Known rows, with every way that one mark hangs from another:
bonuro[sapofup[pomu[lalu mopa]]]: [ 14 -18  -5 -41  34 -31 -20  13  10  -7  43  11  -6  14 -27   7   9  25
  -7  -6   6  23  41  -9 -35   1   8   0   1  19 -35 -43  16  -8  18 -11
 -24 -14 -18]
reko[pomu[sapofup[bonuro]] roguk]: [ 16 -28  -3  32   2 -15 -16 -15   6  -4  13   5   2  20  -7  -7   8  21
  -1  13 -22 -13  -8  -3  -5  13  -9  12 -10  15 -28 -39 -23 -23  10   9
  10   4 -32]
pomo[gimuko tupe]: [-15 -11 -25 -33  -7  -3  42   8 -24 -16   5 -30  -2  12 -29 -24   8 -18
  -8  -5 -15  11 -27  22  -4 -11   1 -26  19  19 -21  26 -10 -11 -11   2
   8  -2  -3]
pomu[mopa[bonuro] sapofup]: [  9 -21  13 -28  19 -11  -3   4   8 -10  21   9   9   9  -7 -21  -8  19
  19 -13 -10  -4 -16 -24  -6   5 -27  -8  -8  17 -32 -32 -17 -16  23 -25
   9  13 -30]
dava[gevof[dodaza]]: [ -3  -1 -10   7  15   6  24  -2 -13   1   3 -16  -5   3 -12 -29  20  -9
   8  -2 -15   6   6   2  22  -9 -17  -4  46  12  12   2  -2 -16  17   8
   9 -21 -28]
reko[pomu]: [ 13 -13 -11  -7  25  -5   1 -13 -26  -4  19 -26   7   6 -18 -11   9 -10
  -6  -2 -39   9 -10   7   7 -11 -18   0   9  29 -15 -14 -16 -22   6  -4
   7  -4 -15]
binu[mopa tupe]: [  1  -7   4 -27   9   2  12   9 -28  -6  24 -16   5  -7 -17 -28  19 -13
  17  -7  -7  19 -53  12  -1  -8 -21 -36  16  -4 -22 -18  -1 -16  -5  -8
   3 -17 -15]
dava[gevof[dodaza reko[pomu roguk]]]: [ 17  -6  -3  38  18  -4  26 -16 -17   2  11 -26   3  -7   6 -29  14   5
  -5  17 -13  -9  -3   6  32  -5 -18  30  25   2  15 -17  14 -18  11  12
   4 -15 -29]
reko[pomu[sapofup] roguk]: [ 21 -15   1  29   4  -2 -11 -20  -7  15  19 -19   6   9  -7 -21  22   1
 -10  15 -34  -7 -10  -1  16  14 -15  10 -17   6 -35 -32 -11 -22   8  -5
   8  -1 -28]
pomu[lalu reko[roguk] sapofup]: [ 22 -28  15   3  15 -15  -8  12  17  22   7 -16  -9  19 -17 -11   9  26
   5  30 -10 -26  10 -29  17  13  -1  19  16 -17 -26  -4  20  -8  17 -10
 -17  -2 -35]
gevof[dodaza]: [-29   5 -13  -6   4  -3  10   4 -12  -5   4 -19   2   9 -11 -32  17  -3
   4 -13 -15   7 -14   5   1 -13 -23 -14  29  11   6   3  -4  -9  25  -5
   1   0 -17]
dodaza[gevof[dava reko]]: [-20 -20   1 -36   6 -14  25   4 -11 -33   9 -19   7  26  -7 -14  20   0
 -13 -21 -16 -40 -18   9  21   1 -28 -21   6 -34   0 -11  11 -10   5 -11
 -10  -3 -42]
pomu[reko[roguk]]: [  0 -21  -4   9  14 -10   9   9  -7  15  -5 -22   8  15  -2 -19   1  16
  -4  16  -7 -21 -11  -5  32   9  -8   1  20  -2  -5  -3  13 -22  -1 -21
  -9 -11 -32]
dava[gevof[dodaza reko[pomu]]]: [ 18  -9  -1  12  26  -3  23  -5 -19  -4  26 -26   8 -13  -6 -34  11  -9
   8   2 -29  -3   2   4  18 -13 -17  30  36   3   8  -6   7 -23  15  10
   4 -11 -25]
bonuro[sapofup[pomu[lalu mopa reko[roguk]]]]: [ 23 -29   1 -20  29 -37 -12  24  21   6  26   6  -7  13 -15   6  -6  58
 -11  30  24   3  53 -14 -18  15  17  11  -2   4 -29 -49  34 -15   9 -24
 -23 -15 -22]
binu[mopa[pomu[reko]] tupe]: [ 15  -2  27 -28   1 -11  14  34 -18   8  29 -12  11 -16  -9 -13 -17  10
   9  10  10   2 -39  10 -13  -4  -6 -19  24 -10 -17 -23   2 -13 -13 -12
   2 -22 -21]
tupe[pomo]: [ -7 -17 -10   1  17 -13   3 -10 -17 -26  -1   4   8  15  -7 -22  -5 -11
 -10 -25 -51 -16 -31  14  14  13 -27 -26  14  14  -7 -10 -14 -22  11 -18
  -3 -15 -19]
gimuko[pomo[tupe]]: [-13 -17 -18 -32 -16 -16  34  -4  -2  -6  -5 -17   7  17 -22 -12 -17  -5
 -10   3 -18  -2 -24  27   8 -10 -21 -29   3  32  -2  14 -20 -29   1 -33
   6  -9  -3]
dava[gevof[dodaza reko[roguk]]]: [  0 -12  -1  33  15  -8  30  -5 -10   0   3 -18   1   1   7 -39  18   5
   6   3  -3 -20 -11  -1  39  -5 -17  16  35 -10  20  -7  31 -11   9   5
  -5 -16 -37]
sapofup[bonuro pomu[mopa[binu] reko[roguk]]]: [ 17 -24  -6 -11  -2 -25   4  28  15  -7  16   1 -21   7  -8  13 -43  63
   5 -15  38 -24  12 -12 -23  23   5  -5   2  27   8 -27   5 -23  -8 -16
 -12 -18 -33]
bonuro[sapofup[pomu]]: [  5 -13  -9 -12   8 -31   8   8 -11   4  38   9   7  20 -27  -3  26  -2
 -15  -5 -14  20  10  17 -18  13   0 -14   7  21 -35 -38  -1 -28   4 -16
 -11 -16 -22]
binu[gimuko[pomo] mopa[pomu]]: [  2   1  15 -33 -18   2   9  15 -15  -6   9 -14  27   3  -4 -19  -2   3
   2 -36 -16 -15 -38   8   4 -16 -21 -36  -2  17   4 -24 -16  -7  17  -6
  19   5  -4]
dodaza[gevof[dava reko[pomu roguk]]]: [  1 -19  -1  -2   9  -9  16 -24 -18 -26   1 -24   6  21   9 -14  15  15
 -29   8 -18 -36 -14  20  31   6 -23  -2 -14 -22   0 -28  13 -10   1  -2
   0  -4 -38]
binu[gimuko mopa[bonuro pomu] tupe[pomo]]: [ -4   7  25 -13 -16  -8  27  16 -35 -33  -4  28  25 -11   0 -19 -10   0
   6 -31 -35   4 -69  23 -31 -15 -32 -53  -2  21 -23 -39 -33   6   3   6
  34 -17  -5]
gimuko[pomo]: [ -4 -20  -1 -24   4  -5  14  -9  -1  -9   5 -13   2  25 -11 -10  -6  -9
 -10 -13 -22 -16 -21  12  12   2 -34 -22  15  37   2   5  -8 -31  11 -31
  -2  -6 -13]
pomu[lalu reko sapofup[bonuro]]: [ 15 -36  13 -23  15 -27 -19  33  30   0  21   7 -11  26 -27   8  -9  28
  27  12 -10 -27  11 -29 -21   4   3  18  26  -8 -26  -2  -3 -15  18  -3
 -14   7 -42]
sapofup[pomu[lalu reko]]: [ 24 -24   2 -37  29 -21   8  28   1   8  28 -13  -4  12 -26   9  -6  19
  10   4  -1  -7  28  -1 -21  -9   8   6  29  10 -14   6  13 -12   4 -18
 -12 -20 -28]
gevof[dava]: [-20   7  -8 -22  11   4  15  -5  -8 -17  -4 -18   7  25  -9 -25  16   2
 -15  -1 -25  -2 -20   3  11  -4 -22 -44  20  -2   1   1 -11 -10  -2  -9
   3  -7 -34]
gevof[dodaza reko[pomu[lalu mopa] roguk]]: [  3 -13   1   1  35 -17 -13  -5   7 -16  19 -29   3  -5   9 -27  -6  42
  -2   6   1  -6  14 -13  -5 -20 -15  33   1   1   5 -20  35   7  27   1
 -15   2 -11]
gevof[dava dodaza reko]: [-40  21  -6 -22   4 -16  28  11   3 -25   6 -19  13   8   5 -44  12   9
 -11 -11 -15 -17 -27   5   1  -8 -31 -24  33 -27  21  14  16 -12  12 -11
 -10   4 -30]
reko[roguk]: [ -4 -17 -11  19  11  -1   5 -16 -16   5  -4 -21   3  22  -2 -21  16   6
  -8   2 -14 -10 -18   3  28  -1 -22  -8  10  14  -9 -11   5  -9   5  -8
  -3  -9 -30]
reko[pomu roguk]: [ 13 -14 -11  22  16   1  -3 -26 -28   6   5 -28   7  15  -2 -16  11   4
 -12  13 -29  -1 -10   8  19  -2 -18   8  -2  27 -16 -24 -11 -15   4  -2
   8  -8 -22]

Rows:
[ 29 -22  -1 -17  17 -27  -6  21  16  12  33  -5 -24  11 -21  14 -17  52
 -19   9  25  -1  51 -21 -15  20  13  14   2  20 -18 -43  25 -14  13  -4
 -33 -21 -21] : bonuro[sapofup[pomu[lalu mopa[binu] reko[roguk]]]]
[ 16  -6  35 -40  13   0   9   7 -14  -6  19   9  -1   2 -11   6  -7  21
  17   3   8  21 -39   8 -35 -38 -17 -16  14  33 -28 -25 -16  22  11  20
  16 -16 -24] : binu[mopa[bonuro pomu[lalu]] tupe]
[  4   4  26  -9  -9   2  33   4 -26  -1   9  12  -7  10 -19  19 -19  -2
  -8 -14   1   8 -38  17 -31 -17 -34 -19  13  62 -16 -17 -34   4  -6  20
  10 -26 -20] : mopa[binu[tupe] bonuro pomu]
[ -9  -8  14 -41   8  -6   6  22  -9 -18  13  20 -12  14 -42  16  12  20
   4  -9  -7  34   2 -23 -43 -20 -25 -29   3  42 -35 -41  -8   6  23  17
 -10  -7   0] : pomu[lalu mopa[binu[gimuko tupe] bonuro[sapofup]]]
[-10  -3  15 -37 -15   2  19  28 -20 -16   8  -7  19  -5 -10 -25  17 -13
   9 -15 -17   6 -51  13  -3 -14 -29 -63  13   7 -12 -13  -7 -23   4 -19
  10  -3  10] : binu[gimuko[pomo] mopa tupe]
[-21   0 -11 -32 -36  -2  56   4 -15  -8 -19 -13   9  14 -26   6 -18   2
   2 -26 -22  -4 -34   9  -8 -21 -32 -38   0  65   3   7 -50 -17  14 -10
  21   2   7] : mopa[binu[gimuko[pomo[tupe]]] bonuro]
[-11  -4   1 -31   3   2  16  14 -28 -12   0  -9  25  -2  -6 -29  21   5
  33 -33 -24   6 -48 -14   7 -27 -21 -37   6  13 -15 -23 -28  -3  23  -5
  25  18 -21] : binu[gimuko mopa[bonuro]]
[-23  19  -9  16   7 -12  19 -15  -5 -20   5 -26  12   8  17 -41  13  24
 -27  13 -18  -8 -21  14  11  -1 -25  -9  10 -19  21 -10   9  -6  11  -1
   3   1 -23] : gevof[dava dodaza reko[pomu roguk]]
[ 25 -22  21 -51  28 -19 -16   3  13 -35  34 -17  -5   2 -10  -8  11  33
  -9   1 -14 -29  23 -17  -8   1 -17  10 -24 -45 -23 -38  16  -2  23  -2
 -12   4 -34] : dodaza[gevof[dava reko[pomu[lalu mopa sapofup]]]]
[ 13 -44   2 -15  20 -20   1  -7 -34 -18  31 -27   7   3 -13   1  15  -8
  -3 -20 -32 -31  -7  12  15  -6 -17  25  -1  -5 -14 -23   0 -15   9  -9
  -1  -1 -28] : dodaza[gevof[reko[pomu]]]
[ 14 -16  -6   4  21 -22 -10 -26  -5  -9   8  15   9  20   0  -8  -2  43
 -19  23 -10  21   4  -2  -4   5 -18   5 -23  48 -33 -71 -14 -15  20  -3
  11   1 -19] : reko[pomu[mopa[bonuro[sapofup]]] roguk]
[-42  18  -7   8   2 -14  29  -2   5 -21 -11 -19  12  18  15 -49  16  22
 -20   3  -1 -26 -28   8  17   1 -27 -22  21 -27  26   8  25  -6  10  -8
 -10   2 -33] : gevof[dava dodaza reko[roguk]]
[ 16 -21   7 -45  26 -29  18  35   6 -13  26   4  13   1  -7   3 -39  38
  18  -9  18  -3   7 -11 -26   2  -5 -10   6  25 -10 -21  -3 -26  -3 -44
   8  -7 -29] : sapofup[pomu[mopa[bonuro] reko]]
[ 29 -20  11 -59  29 -13  10  30  10  -4  30  -2 -19   2 -21  29 -44  51
  18 -15  24  -9  31 -26 -35  -8  -3   6  12  47  -2 -13  -5  -2  10 -12
  -6 -17 -28] : sapofup[pomu[lalu mopa[binu bonuro] reko]]
[  2 -21   3 -45  23 -14   3  -1 -13 -45  20 -24  11   0   3  -9   2  26
 -16 -13 -12 -25   3   5   6   3 -21  -7 -17 -26  -2 -35  11 -12   6 -19
  -4   1 -31] : dodaza[gevof[dava reko[pomu[mopa]]]]
[ 23 -35   9  -7   8 -17 -25  19  41  -1  13   4 -32  14 -18   8 -29  68
  15   5  19 -33  16 -51 -12  21  -1  20   5   7 -11 -30   9  -8  18   9
 -23  -4 -39] : pomu[lalu mopa[binu] reko[roguk] sapofup[bonuro]]
[ 15  -9  21  25  -7 -17   1  14   5  31  14  -7  11  14  -5 -20  -7  26
  -8  19  -5 -30  -4 -11  13  21  -2  14   4 -17 -19 -24   9  -6   4 -20
  -3  -8 -35] : mopa[pomu[reko[roguk] sapofup]]
[ 32 -27  30  -1  -8 -26 -22  21  29   9  17   9  -8  10  -1  -3 -19  65
  25  12  21 -31 -14 -24 -15  10  12  20   6 -17 -18 -41   1   5  20  18
   0   1 -44] : binu[mopa[pomu[lalu reko[roguk] sapofup[bonuro]]]]
[ 36 -21  15 -32  34  -3 -21  -6  13  -9  29  -1   0   5 -14  -1  -7  30
  16  10 -18   9   7 -27 -27 -12 -11  20 -18  30 -42 -35 -17   1  30   2
  12   7 -23] : reko[pomu[lalu mopa[bonuro] sapofup]]
[ 31  -9  29 -11  -1 -11  -4  22  14  30  31 -16 -16  12 -29  14 -17  19
  -1  -1 -10 -30  14 -28 -15   8   0  24  16   7 -18  -7  -5   5  19  11
 -14 -10 -33] : mopa[binu pomu[lalu reko sapofup]]
[ -1 -17   8 -28  -1 -16  37  12 -17 -46  20  41 -14   9 -14 -28   5 -13
 -20 -12 -31  28 -66  31 -26  22 -29 -55  13  25 -46 -34 -23 -21   4  17
  23  -6   6] : binu[mopa[bonuro[sapofup]] tupe[pomo[gimuko]]]
[ 18 -12   8 -27  13   7  35  -5 -20 -61  17  19 -31  -8 -16   0 -36  -2
 -27 -25 -28  13 -41  20 -44  14 -35 -31   1  62 -21 -17 -30 -14  -9  18
  24 -16  11] : reko[pomu[mopa[binu[tupe[pomo[gimuko]]] bonuro]]]
[ -7  21   7   4   1 -13  -1   1  20 -22  19 -19  11  -7  21 -53   3  40
 -20  16  -4 -13  -6 -10  -1  18 -21  -7 -16 -42  -1 -35  21 -11  16 -10
   0  13 -27] : gevof[dava dodaza reko[pomu[mopa sapofup] roguk]]
[ 16 -25  22 -11   4 -21 -27   8  18  -4  21  21  -9  29 -19  12   0  26
  14  -9  -9 -11   5 -17 -36  -9  -1  16   8  15 -29 -23 -13  10  23  20
  -5  -7 -44] : mopa[pomu[lalu sapofup[bonuro]]]
[  6 -34  -9 -29  19 -27  -6  16   7 -21  24  15 -15  27 -23  21  -4  24
  17 -17   3   0  18   1 -46 -21   7   0  18  34 -15  -5  -6  -3   6   6
  -9 -20 -36] : sapofup[bonuro pomu[lalu]]
[ 20 -31  27  13  -1 -32 -19  17  31   7  11  12 -12  27  -9  10 -17  54
   8  22  11 -34   9 -20 -17   6   8  31   9  -3 -23 -25   6   9  12  12
  -5  -8 -44] : mopa[pomu[lalu reko[roguk] sapofup[bonuro]]]
[  6  -6  -3  -2   1  14   8 -12 -26 -12  -9 -13   4   2  -2  -4  -5  34
  -1 -18 -13   3 -11 -19  -1 -13 -27  -9 -20  53  -3 -39 -30  -2  19   7
  25  11  -7] : reko[pomu[mopa[binu[gimuko] bonuro]] roguk]
[ 37 -24  15  -4  30  -4 -20 -22  15  -4  16   0  -4  11  -2  -3  -7  43
   5  22 -11   4  11 -25  -9  -4 -10  22 -26  27 -39 -45 -13   5  28   7
  12   6 -23] : reko[pomu[lalu mopa[bonuro] sapofup] roguk]
[ 20 -13  17 -35  15 -32  32  32   7  10  34  27 -25  17 -47  43 -10  19
  -6  22   9  21  16   8 -53   3  -6  -7  24  47 -37 -22  -9 -20   2   3
  -9 -34 -14] : mopa[binu[tupe] bonuro[sapofup[pomu[lalu reko]]]]
[ 30  -6  29 -17  -8 -18  -6  31   3  26  38 -20  19 -13  -7 -27 -10  19
  14  -7  -2 -23 -29 -15   5  14  -1   2   3 -32 -25 -30  -6 -18   9 -12
   6   5 -36] : binu[mopa[pomu[reko sapofup]]]
[ -6  11  21  10 -24  -4  26  11 -42 -25   1  11   5   1 -27  -1   1 -19
 -18 -37 -45  -9 -38  23 -25  -1 -29 -44  14  32  -9 -18 -20   0  -4   6
  -3 -31  -3] : mopa[binu[gimuko tupe[pomo]] pomu]
[-18  19  -2   2  12  -7   9  -5   6 -32   5 -28  14  -4  19 -47  -4  39
 -26   8   4  -9  -7  -1   7  -1 -23 -11  -4 -21  22 -21  27  -6  10 -14
  -2   3 -23] : gevof[dava dodaza reko[pomu[mopa] roguk]]
[ 18 -19   3  46   4 -17   7  -7  17  -6  18   5  -5   3  -1 -24   9  23
  12  16 -13 -19   0 -10   6   7 -12  37  16 -12  -2 -30   3 -26  14  18
  10  -6 -38] : dava[gevof[dodaza reko[pomu[sapofup[bonuro]] roguk]]]
[ 13 -25   7 -15  19 -11   6 -25 -10 -27   2 -26  -7  25   1   2  18  30
 -27  17 -17 -29   5   7  19  -9 -18  11  -6 -20  -6 -19  19  13  14  15
  -3  -8 -36] : dodaza[gevof[dava reko[pomu[lalu] roguk]]]
[ -1 -14   0 -30   1   6  27  14 -20 -55  17   0 -34  -3 -22 -20 -17 -13
 -23 -42 -18   1 -37  14 -30  22 -30 -46  22  29 -15  -1   3 -15 -14   5
  -4 -20  10] : pomu[mopa[binu[tupe[pomo[gimuko]]]]]
